What can hang from each mark:
z_222: z_267 z_594
z_75: z_725 z_980
z_569: z_222
z_594: z_222 z_325 z_980
z_980: z_267 z_594
z_725: z_75
z_267: z_155 z_222 z_325 z_980
z_325: z_267 z_594

Every row comes from one small tree of marks. The marks that hang from a mark follow it in brackets, in the order of their numbers. Every link used is in the known rows. Which tree was each row made from?
Known rows:
z_75{z_725 z_980{z_267}}: [ -7 -14  20  14  -4 -11 -43 -19 -15 -25 -10   2  -7 -25 -16  13 -13  11
 -21  -7  -7  -9 -33 -59]
z_267{z_325{z_594}}: [  5 -11   0  16 -18 -28  -8 -20 -12   5  25 -25  12 -34  -2  26   6  26
  20   2  14  -7  25   2]
z_725{z_75{z_980{z_267{z_222} z_594}}}: [ -5   3   8   5   4   2 -80  13 -11   4  15  -5 -10 -41 -57 -24  27  62
 -17 -39 -10 -26  -1 -34]
z_75{z_980{z_267}}: [  1  -3  17  23  -3 -11 -45  -8  -8  -9  -5  -5  -4 -24  -2   7  -1  15
 -18  -9  -3 -10   5 -70]
z_325{z_594{z_980}}: [  5 -20  17  23 -14 -11  -1 -16 -17  -2  16 -23  12 -30  25  31  -4  52
   6   9   5 -14  22  10]
z_75{z_725 z_980{z_594}}: [  7 -21  18  22 -10   2  -9 -16 -33 -13 -10  -2  -3 -29  -9  13 -15  49
 -20  10 -10  -4 -25 -23]
z_980{z_267{z_325}}: [  4  -2  10  15  -8 -34 -42 -12  -7   2   6  -6  -8 -26 -15  18  18  10
   4 -17  13  -1  15 -16]
z_267{z_155 z_980{z_594{z_325}}}: [ 22 -15  24   7 -18  13  -4 -21   4   9   6 -14 -21 -37  29  41   8  79
 -14 -26   7   2   7  50]
z_325{z_267{z_155 z_222 z_980} z_594}: [-11   0   7 -21  30  -1 -30 -28  23 -10  35 -31 -18 -76 -22  32   1  60
  -2 -63 -12 -23   5  10]
z_222{z_267}: [ -3  10   7  26 -34   8  -3  13   2 -19   3 -17  -7 -27   8  19  -2  19
 -17 -18  13  -9   1   1]
z_594{z_222}: [ -1  -7  11  21 -17  -4  28  -8  -3   6 -23 -20   3 -35  23  -4  13   9
  -5  -6  14  -5   9  -4]
z_222{z_594{z_325}}: [ 13  -7  10  20 -21  14  -4  -5   0  13   2 -19   6 -15  26  22   6  28
   7   7  33  -5  42   9]
z_725{z_75{z_980}}: [-14   1   6  14 -11   1 -21   9   0  -8   2  -8   0  -8   5   4   8  29
 -16 -14   0 -20  -7 -43]
z_222{z_594}: [  6   6   5  24  -9   4  -8   5 -12   7   5 -24  -4 -23  23  20   2  35
   9  -4  10  -6  40 -12]
z_569{z_222}: [ -5   2  -4  22  -1   1  -3   0  -7  -3 -23 -21 -20 -17  -8  43   7  12
  -8  -6  11 -12   7  -8]
z_725{z_75{z_980{z_267{z_222{z_594}}}}}: [-12  19   1  -7   3  -5 -86  17   9   3  22 -13 -11 -39 -40 -13  19  49
  -9 -42  -3 -26  19 -55]
z_75{z_980}: [  0  -3  11  24 -11  -2  -5 -11  -4  -6 -10 -11   0 -18   9  15  -7  18
 -18   8   0  -1   4 -55]
z_725{z_75{z_980{z_267{z_222} z_594{z_325}}}}: [ -1  -8  14   1  -8  12 -75   4   0   9  13  -1   1 -33 -50 -22  31  54
 -20 -27  14 -25  -1 -12]
z_222{z_267{z_980} z_594}: [ 13  26   2   7 -28  -3 -13  13  11 -15  24 -29 -19 -51  18  37  -6  67
 -18 -22   7   1  26  16]
z_725{z_75{z_980{z_267{z_155 z_222}}}}: [-23  10  12 -15   1  -5 -81   4  23  -5   9  -3 -26 -35 -33  -3  18  42
 -19 -73 -15 -32 -20 -51]
z_267{z_325 z_980}: [  9   3   4   3 -14 -34  -3 -19   5   0  10 -17 -12 -33  -5  45  11  40
  -8  -1   9  19  13  13]
z_725{z_75{z_980{z_267 z_594{z_222}}}}: [  0 -10  15  11  -4 -13 -40   7 -13   7  -4  -8   3 -48   2 -41  28  57
 -22 -36  -1 -32  -4 -26]
z_980{z_267{z_155 z_222 z_325} z_594}: [ 10   0  13  -4  -3 -28 -68 -15   0  16  15  -5 -30 -57 -47  10  28  59
  -1 -58  -5  -8   7  13]
z_75{z_725 z_980}: [ -8 -14  16  15 -12  -3  -4 -20 -13 -24 -16  -3  -2 -19  -5  23 -18  13
 -20  10  -4  -2 -33 -46]

Write each row's tree:
[ -2   7   4   1  -5 -31 -57 -10   5   3   8 -10 -13 -38 -59  11  26  11
   1 -23  11   1  12 -15] | z_980{z_267{z_222 z_325}}
[ -1 -11  12 -15  20 -17 -22 -25  26   2 -12 -15 -22 -35  37  57   3  61
 -23 -44  28 -32  23  36] | z_569{z_222{z_594{z_325{z_267{z_155}} z_980}}}
[ -3 -20  17  15  19 -13  -7 -26 -10 -11  21 -22  16 -42  19  22  -4  45
  -1 -12   8 -29  22  11] | z_325{z_267 z_594{z_980}}
[ 12 -32  23  17 -22  11  -5 -28 -21  -9 -12   3   8 -21  -4  14 -10  40
 -24  21  14  -3 -23  -2] | z_75{z_725 z_980{z_594{z_325}}}
[-10   8  13 -26 -10   1 -88   2  35  10  18  -8 -17 -36 -17  -2  19  56
 -13 -64  11 -32   8 -30] | z_725{z_75{z_980{z_267{z_155 z_222{z_594{z_325}}}}}}
[  5 -25  16  13 -19 -24  25 -23 -10   6  -1 -28  20 -50  40   6   5  48
  -1   5  13 -15  19  18] | z_325{z_594{z_222 z_980}}
[ 14 -15  21  16 -24  -3  -1 -14   0  11   0 -14   7 -15  43  34   3  55
  -8  16  33  -1  42  27] | z_222{z_594{z_325 z_980}}
[-17   1  18  -1  -5  -6 -66   4  11  -9   7   0 -21 -20  12   4  10  39
 -17 -66 -13 -35 -19 -53] | z_725{z_75{z_980{z_267{z_155}}}}
[ 19  -2  21   2 -40  14 -10  -6  16  -7  14 -13 -24 -49  26  37   3  85
 -34 -42  12  -5  -6  64] | z_222{z_267{z_155 z_980{z_594{z_325}}}}
[ -2  -2  19 -18  -9 -52 -61 -25  21   6   5  -2 -28 -45 -27  32  20  50
 -14 -48   0  -4   0   8] | z_594{z_980{z_267{z_155 z_222 z_325}}}
[  5   1  18   8   2   7 -63  -1  -7  10   6  -8 -31 -51 -34   4  20  58
  -2 -60 -14 -16   5   2] | z_980{z_267{z_155 z_222} z_594}
[ -5  -3   2 -10  23   0 -23 -16  25   2  -9 -20 -23 -34  23  46   5  33
  -9 -53  29 -36  25  17] | z_569{z_222{z_594{z_325{z_267{z_155}}}}}
[ 18  10   9  -7 -32 -32 -20  -8  12 -10  26 -15 -35 -62   8  41   6  95
 -28 -52  -5   2  -5  54] | z_222{z_267{z_155 z_325 z_980{z_594}}}
[ 21 -21  22  31 -13  16 -37  -8 -21  11   2  -5   3 -24   1   3  21  35
  -2  -7  23 -11  21  17] | z_980{z_267 z_594{z_325}}
[  5  -4   8   8  -6 -35 -70   1 -14   6  21   1  -4 -31 -26 -10  26  61
 -13 -30  -1 -22   3 -24] | z_725{z_75{z_980{z_267{z_325} z_594}}}
[ -5  -3   0 -13 -14 -27 -29 -26  13   8  27 -25 -10 -55 -29  29  10  41
  16 -38   2 -12  11   7] | z_267{z_155 z_222 z_325{z_594}}
[ -2  -9  17 -11 -48   1  -8   3  26  -2  -3  -8  -3 -50  36 -22  16  72
 -45 -57  20 -35 -26  28] | z_725{z_75{z_980{z_594{z_222{z_267{z_155}} z_325}}}}
[  7 -26  23  10  -4 -17 -23 -21 -27  -8 -21  -1   1 -58  -7 -22   2  41
 -26 -12  -6 -12 -31 -29] | z_75{z_725 z_980{z_267 z_594{z_222}}}
[ 24  -4   8  12 -12 -28  -8 -18 -15   9  15 -16 -13 -45  -8  34  16  74
  -9  -1   2  15  19  36] | z_267{z_325 z_980{z_594}}
[ -1  11   6  -1 -39 -29 -15  -5  22 -14  11 -11 -24 -35  13  35   2  33
 -17 -50   9  -9 -10  17] | z_222{z_267{z_155 z_325}}
[  8   4   7  11   5 -28 -53   0  -7   2  -9 -20 -23 -35   7  46   8  55
 -11 -18  10 -19  35  -4] | z_569{z_222{z_594{z_980{z_267}}}}
[-13   1  12  12  -4  -6 -60  10  -2 -10   7  -3  -4 -17  -5  -5  15  26
 -16 -32  -3 -28  -5 -56] | z_725{z_75{z_980{z_267}}}
[ 18  16 -10  -1 -22 -37 -19   0   3 -12   9 -25 -33 -61 -29  57  13  79
 -33 -22  12   2   2  52] | z_569{z_222{z_267{z_325 z_980{z_594}}}}
[ 12  -4  13  16  28   3  -8 -14 -13  -5  14 -17 -11 -52  -2  19   9  68
 -15 -24  -4  -8  16  24] | z_325{z_267{z_980{z_594}}}
[  2  20   8   6 -32   2 -20  15  14  -9  15 -21 -26 -42  38  29  -9  54
 -10 -55   3 -20  17   7] | z_222{z_267{z_155} z_594}
[ 10 -12  22   4  -9  17 -57 -12   4  15   4  -5 -18 -43 -27   5  24  51
  -6 -48  13 -15   7  23] | z_980{z_267{z_155 z_222} z_594{z_325}}
[ -1 -14   8  -3  23 -15  16 -29   5  -7  15 -35  13 -77  17   5   5  42
  -4 -26   7 -21  16  12] | z_325{z_267{z_980} z_594{z_222}}
[  2  -3  16  -4  -9 -48 -58 -26  13  -3   4   1 -21 -35   2  23   3  27
 -20 -41  -7  -9  -4 -54] | z_75{z_980{z_267{z_155 z_325}}}
[ -2 -28  17  -5  17  11 -25 -34  -1 -14  -6   1   7 -46 -54  -2  -1  37
 -30  -7  15 -14 -29  -2] | z_75{z_725 z_980{z_594{z_325{z_267{z_222}}}}}
[ -1   5   3  -2 -39 -30 -19 -10  16 -14  35 -23  -9 -52  13  33  -3  44
  -1 -48   7 -22   1  20] | z_222{z_267{z_155 z_325{z_594}}}
[-17  -5   7  -8  26   5 -30 -21  14  -6  24 -26  -8 -60 -21  13   3  34
   9 -62  -4 -35   8  -4] | z_325{z_267{z_155 z_222} z_594}
